Each row comes from the steps of one walk. Every step used is in the known rows, and no mark comes twice. Write the walk behind each row, first mark first.
Known rows:
S/K: [ 4.23 -0.09 -1.71 -2.32 -3.15  0.69 -1.17  2.09  3.00 -2.14  1.18  3.99
  0.18  0.75  0.59 -2.81  2.51  0.14  4.11  1.72  1.54 -2.73  0.71 -1.46
 -0.29]
N/S/X: [ 0.90 -0.69  1.73 -2.87 -1.45  0.28  0.53  1.51  2.66 -2.66  0.44  3.33
  1.56  0.06  1.89 -3.87  2.41 -0.82  4.03  0.98  3.68 -1.85 -1.91 -0.47
  2.79]
N/S/U/A/X: [ 2.59  0.10 -1.47 -2.61 -1.12  1.07 -0.15  1.37  2.75 -3.16  1.48  2.75
  2.86 -0.17  0.87 -2.50  3.57  0.81  5.85  0.39  6.87 -2.91 -2.40 -2.47
  1.95]
U/A/X/S: [ 2.75 -0.33 -1.32 -1.00 -2.34 -0.71 -1.40  2.96  3.75 -1.38  2.67  3.95
  2.73 -2.25  1.56 -0.66  1.35 -0.29  3.06  0.05  4.32 -3.19 -1.50 -0.90
  0.55]
R/N/S/K/Y: [ 0.63 -1.05 -0.58 -3.56 -2.37  3.07 -1.69  3.98  2.37 -1.19  2.59  2.17
 -0.17 -1.17 -2.99 -3.44  2.94 -0.37  3.83  2.94  1.34 -1.15 -0.92 -2.10
  2.52]
U/S/N/R/K/Y: [ 4.99 -1.90 -1.79 -0.43  0.10  3.82 -2.14  3.49  1.88 -0.27  0.30  3.39
  1.05  0.86  2.00 -3.16  3.80  0.68  0.20  0.31 -0.75 -1.83 -3.72 -3.82
  2.02]
Y/K/S: [ 4.85 -0.29 -2.36 -1.94 -2.17 -3.74 -1.99  2.54  2.25 -0.32  1.03  4.40
 -0.05 -0.54  0.10 -3.29 -1.43 -1.72  0.59 -0.77  0.79 -3.00 -0.42 -1.32
  0.28]
R/N/S: [ 1.84 -0.20  0.32 -1.60 -1.44  0.91 -1.52  3.05  1.12 -1.60  0.67  2.71
  2.23 -1.54 -1.18 -2.88  1.72 -0.78  2.11  1.87  3.06 -2.39 -2.98 -0.79
  2.39]
K/S/X/A: [ 2.08 -1.81  3.38 -0.65 -2.32 -1.62 -0.74  2.41  2.48 -2.98  2.37  3.37
  0.78 -0.83  3.47 -1.76 -0.46 -0.35  2.42  0.83  1.73 -0.95 -2.19  0.08
  1.47]
A/X/S/N/R/K/Y: [ 2.46 -1.02  0.91 -1.22 -1.45  0.67 -1.80  2.42  4.25  0.55  3.48  3.63
  2.01  0.82  1.06 -2.03  4.68 -0.46  2.19 -1.93 -0.05 -2.81 -0.93 -2.57
  3.76]
X/S/U: [ 2.74  1.36 -0.31 -1.20 -2.05 -1.13 -1.91  0.56  2.02 -2.90  0.85  3.22
  1.71  0.00  0.57 -0.68  1.34  1.65  2.96 -1.89  2.95 -3.87 -1.95 -1.38
  0.02]
N/S/U/A: [ 2.85  0.17 -2.00 -2.32 -0.78  1.71 -1.75  1.47  2.25 -3.61 -0.16  3.04
  2.58 -0.08  0.14 -2.68  2.56  1.65  4.45  1.27  6.10 -1.92 -2.94 -2.64
  0.53]
X/A/U/S/N/R: [ 5.08 -2.25  1.41  0.73 -1.67  3.86 -0.55  0.80  2.78 -3.46  0.58  2.01
  3.48  0.86  3.72 -2.91  2.44  0.79  1.59 -1.27  4.19 -2.83 -4.50 -1.01
  1.63]
U/A: [ 4.56 -1.09 -2.98 -0.54 -1.70  0.87 -2.18  3.49  2.82 -2.63 -0.30  4.76
  2.23 -1.66  1.58 -1.67  1.18  0.27  2.81  2.35  3.99 -1.54 -1.95 -1.38
 -1.49]
N/R/K: [ 5.97 -1.21 -0.37 -1.46 -0.44  1.30 -1.89  1.24  2.40  0.84 -0.07  4.45
  2.12  1.72  1.44 -4.20  3.31  1.34  1.54  0.45  1.06 -2.05 -1.15 -1.94
  1.02]
N/R/K/S: [ 5.90 -1.14 -0.59 -0.98 -0.71 -0.05 -2.05  1.84  1.82  1.50  0.53  3.71
  1.65  1.11  0.95 -4.51  1.91  0.93  0.38  0.67  0.11 -1.88 -1.28 -2.16
  1.56]
S/X: [ 2.63 -1.25  1.11 -1.60 -1.81  0.09  0.95  2.25  2.33 -2.75  0.65  4.82
  0.91 -0.31  3.73 -1.81  1.96 -0.88  4.59  0.90  2.16 -2.09 -1.28  0.06
  0.55]
A/U/S: [ 5.67 -1.31 -3.65 -0.31 -2.36  2.13  1.29  1.16  1.49 -2.50 -0.07  1.84
  2.58 -1.36  1.15 -2.74  1.42 -0.40  3.15 -1.30  4.28 -3.96 -2.70 -0.83
  0.87]
K/Y: [ 3.18 -1.93 -2.06 -1.90 -2.86 -0.16 -1.08  3.15  3.54 -2.36  0.84  3.35
 -0.10 -1.08 -0.05 -3.32  2.62 -0.59  3.61  0.89  1.71 -1.66 -0.20 -1.72
  1.24]
X/A/K/S/U: [ 3.66 -0.86  4.13 -1.54 -2.39  0.50 -3.27 -0.67  3.97 -4.13  3.17  4.08
  2.18  0.96  0.83 -1.83  0.38  0.35  3.03 -0.73  3.88 -2.33 -2.09 -1.22
  1.02]
X/S: [ 2.52  0.71 -0.16 -0.87 -2.70 -2.05 -2.37  1.54  2.89 -1.78  0.68  3.46
  1.79 -0.98  0.35 -1.83  0.54  0.14  0.94 -0.94  2.06 -3.52 -1.47 -0.40
  0.66]
U/S/N: [ 4.81 -0.12 -1.92  0.86 -1.15  1.13 -1.31  3.32  1.17 -3.16 -0.72  3.61
  1.90 -0.28  2.98 -1.48  1.90 -0.68  0.50  0.25  1.35 -3.62 -4.31 -2.02
  0.87]
Y/K/S/X: [ 3.35 -1.02 -0.43 -2.56 -1.68 -2.69 -0.45  2.72  2.20 -0.45  1.85  4.97
 -0.58 -0.49  2.03 -2.55 -1.27 -2.12  2.04 -0.51  0.35 -2.28 -0.60 -0.70
  0.49]
U/A/K/S/X: [ 3.26 -1.82  0.95 -2.00 -1.52  2.63 -1.98  2.57  3.75 -2.09  2.34  5.95
  1.98 -1.52  1.84 -1.64  0.12 -1.67  3.37  2.38  3.24 -1.16 -1.69 -1.03
 -0.49]
Y/K/S/X/A: [ 2.70 -1.65  2.06 -2.30 -1.78 -2.72 -1.52  2.20  3.03 -1.42  2.76  4.64
 -0.30 -0.27  2.51 -2.16 -1.90 -1.21  1.62 -0.84  0.93 -1.33 -1.24 -0.41
  0.79]

Write each row's walk:
[ 2.63 -0.06 -1.02  0.17 -1.95  0.23 -2.20  3.65  3.70 -2.28  2.26  4.51
  3.35 -1.55  2.36  0.34  2.20 -0.88  2.48  0.07  3.48 -3.01 -2.28 -1.50
  0.55]  U/A/X/S/N
[-0.32 -1.53  4.76 -1.96 -1.09  1.88 -1.07  2.72  1.84 -2.79  2.36  2.98
  1.93 -1.25  1.15 -1.73  1.24 -0.19  3.14  1.84  3.22 -0.70 -3.80  0.06
  2.92]  R/N/S/X/A
[ 2.43  0.49  0.53 -1.32 -3.12 -2.89 -0.06  1.40  3.54 -1.23  2.99  3.20
  2.15 -0.99  1.38 -1.65  1.98 -1.06  3.01 -2.01  3.08 -4.86 -0.63 -0.17
  2.56]  A/X/S
[ 5.30 -0.78 -3.10 -0.77 -0.57 -0.10 -2.13  2.53  1.67 -0.60  2.98  4.00
  2.35 -0.57  0.33  0.03  1.74  1.11  3.93 -0.10  2.03 -1.39 -1.47 -3.54
  0.56]  R/K/S/U/A/X
[ 6.10 -1.43 -2.20  0.57 -1.41  4.34  1.08  1.46  1.51 -2.18 -0.86  2.31
  3.24  0.50  3.11 -3.39  3.34 -0.45  2.22 -1.04  3.37 -4.22 -3.87 -1.48
  1.32]  A/U/S/N/R
[ 4.81 -0.32 -3.00 -0.98 -1.02  1.69 -1.53  2.19  1.88 -3.83 -0.14  4.40
  2.04 -0.43  1.76 -0.49  2.12  1.81  5.03  1.19  4.88 -2.12 -2.44 -2.36
 -1.94]  S/U/A
[ 6.07 -0.60 -0.77 -1.20 -0.19  0.73 -1.67  0.99  1.14  0.67  0.61  3.56
  1.56  1.88  1.15 -3.59  2.56  2.08  1.99 -0.05  0.80 -2.23 -1.70 -2.94
  1.02]  N/R/K/S/U
[ 3.96 -1.44  5.74 -0.52 -1.97  1.87 -3.83  0.41  4.60 -2.74  2.31  4.64
  2.87  1.91  2.43 -3.53  1.52 -0.91  0.43  0.27  2.42 -2.30 -2.66 -1.02
  1.94]  X/A/K/S/N/R
[ 4.96 -1.22  0.59 -0.63 -1.08  3.82 -3.53  2.57  3.86 -1.48  0.95  5.79
  3.07  0.31  2.00 -3.07  1.76 -1.39  1.08  2.44  2.97 -2.12 -2.54 -2.11
 -0.23]  U/A/K/S/N/R
[ 0.15 -1.52  6.37 -3.68 -1.65  2.07 -1.48 -0.43  4.93 -3.79  2.62  4.14
  2.47  0.93  1.68 -3.70  1.90 -0.79  3.96  0.28  4.79 -1.17 -2.29 -0.09
  3.31]  N/S/X/A/K
[ 3.56  0.33  0.93  0.12 -0.67  1.00 -4.00  1.81  2.82 -0.15  0.36  4.53
  2.98  1.63  1.33 -1.83  2.80  0.87 -0.68 -1.13 -0.39 -2.45 -2.46 -2.09
  1.17]  X/S/N/R/K
[ 1.53 -3.16  3.88 -2.88 -1.61  3.70 -0.73  1.53  4.09 -3.28  3.57  3.74
  0.10 -0.74  2.84 -2.22  1.16 -0.38  3.29 -0.06  2.34 -1.27 -3.26 -1.09
  2.20]  U/S/X/A/K/Y
[ 5.48 -1.09 -3.95 -1.56 -2.96  3.53  1.10  1.25  1.94 -2.23  1.14  1.79
  1.42 -0.48  0.56 -2.83  2.03  0.09  4.23 -0.43  3.28 -3.65 -1.27 -1.41
  0.43]  A/U/S/K
[ 1.80 -2.05  4.14 -1.29 -1.93  0.18 -0.42  1.60  3.33 -3.97  1.85  4.35
  1.27  0.02  4.35 -1.28  1.20  0.25  4.06  0.57  2.87 -0.91 -2.15  0.40
  0.89]  S/X/A
[ 3.28 -1.13 -0.30 -1.40 -1.10  1.16  1.39  2.66  1.03 -2.21  0.62  3.46
  0.46 -1.15  4.14 -1.93  1.06 -0.28  2.85  0.51  1.94 -2.90 -3.51 -0.68
  0.98]  U/S/X
[ 4.92 -0.35  0.11  0.76 -1.70 -0.26 -1.47  3.03  1.73 -1.26 -0.30  3.62
  1.82  0.99  2.92 -3.79  2.18 -1.11  0.17  1.21  0.61 -3.12 -2.49 -1.63
  1.47]  K/S/N/R
[ 2.52 -2.04  4.43 -2.06 -1.31  2.97 -0.67  0.66  3.26 -3.36  2.76  4.30
  1.36 -0.24  3.90 -1.76  0.52 -0.28  2.68 -0.23  3.07 -2.30 -3.89 -0.35
  1.57]  U/S/X/A/K
[ 4.31 -1.22 -2.28 -0.94 -2.10  0.03 -0.26  3.34  3.44 -2.01  1.85  4.46
  2.55 -1.72  2.39 -1.36  2.36 -0.80  4.55  1.29  4.90 -2.83 -1.18 -1.19
  0.31]  U/A/X
[ 3.78 -1.57 -1.49 -2.89 -1.39  4.34 -2.50  1.45  4.10 -3.68  1.86  5.10
  1.44 -0.28 -0.14 -1.29  2.93  0.64  6.06  1.02  4.68 -1.51 -1.33 -3.12
 -1.05]  S/U/A/K/Y
[ 1.91 -1.10 -0.69 -4.15 -1.11  4.26 -2.55  0.92  4.40 -3.55  1.66  3.65
  1.91  0.02 -1.64 -3.45  3.32  0.58  5.43  1.05  5.83 -1.26 -1.95 -3.32
  1.41]  N/S/U/A/K/Y
[ 4.68 -0.13 -2.75 -1.98 -2.34  1.68 -0.54  2.48  1.59 -1.70  1.12  2.76
 -0.21 -0.14  1.25 -2.85  1.53  0.61  2.36  1.16  1.39 -3.53 -1.74 -1.98
  0.29]  U/S/K
[ 2.48 -1.90  2.50 -1.08 -1.21  1.16  0.17  2.05  1.94 -3.34  1.69  3.16
  0.75 -0.81  4.69 -1.49  0.37  0.67  2.33  0.18  2.60 -1.94 -4.28 -0.35
  1.33]  U/S/X/A
[ 5.05 -0.45 -1.82  1.02 -0.92 -0.74 -4.08  3.35  1.61 -1.00  0.72  4.66
  2.46  0.38  0.23 -0.89  1.41 -0.54  0.10  0.25 -1.41 -0.95 -1.84 -2.96
  1.00]  R/K/S/N
[ 4.56 -1.24 -0.58 -1.85 -1.74  2.99 -3.25  1.74  4.41 -2.65  1.06  6.17
  2.96 -0.89  0.61 -2.02  1.36 -0.97  3.23  1.93  4.60 -1.98 -1.38 -1.37
 -1.15]  U/A/K
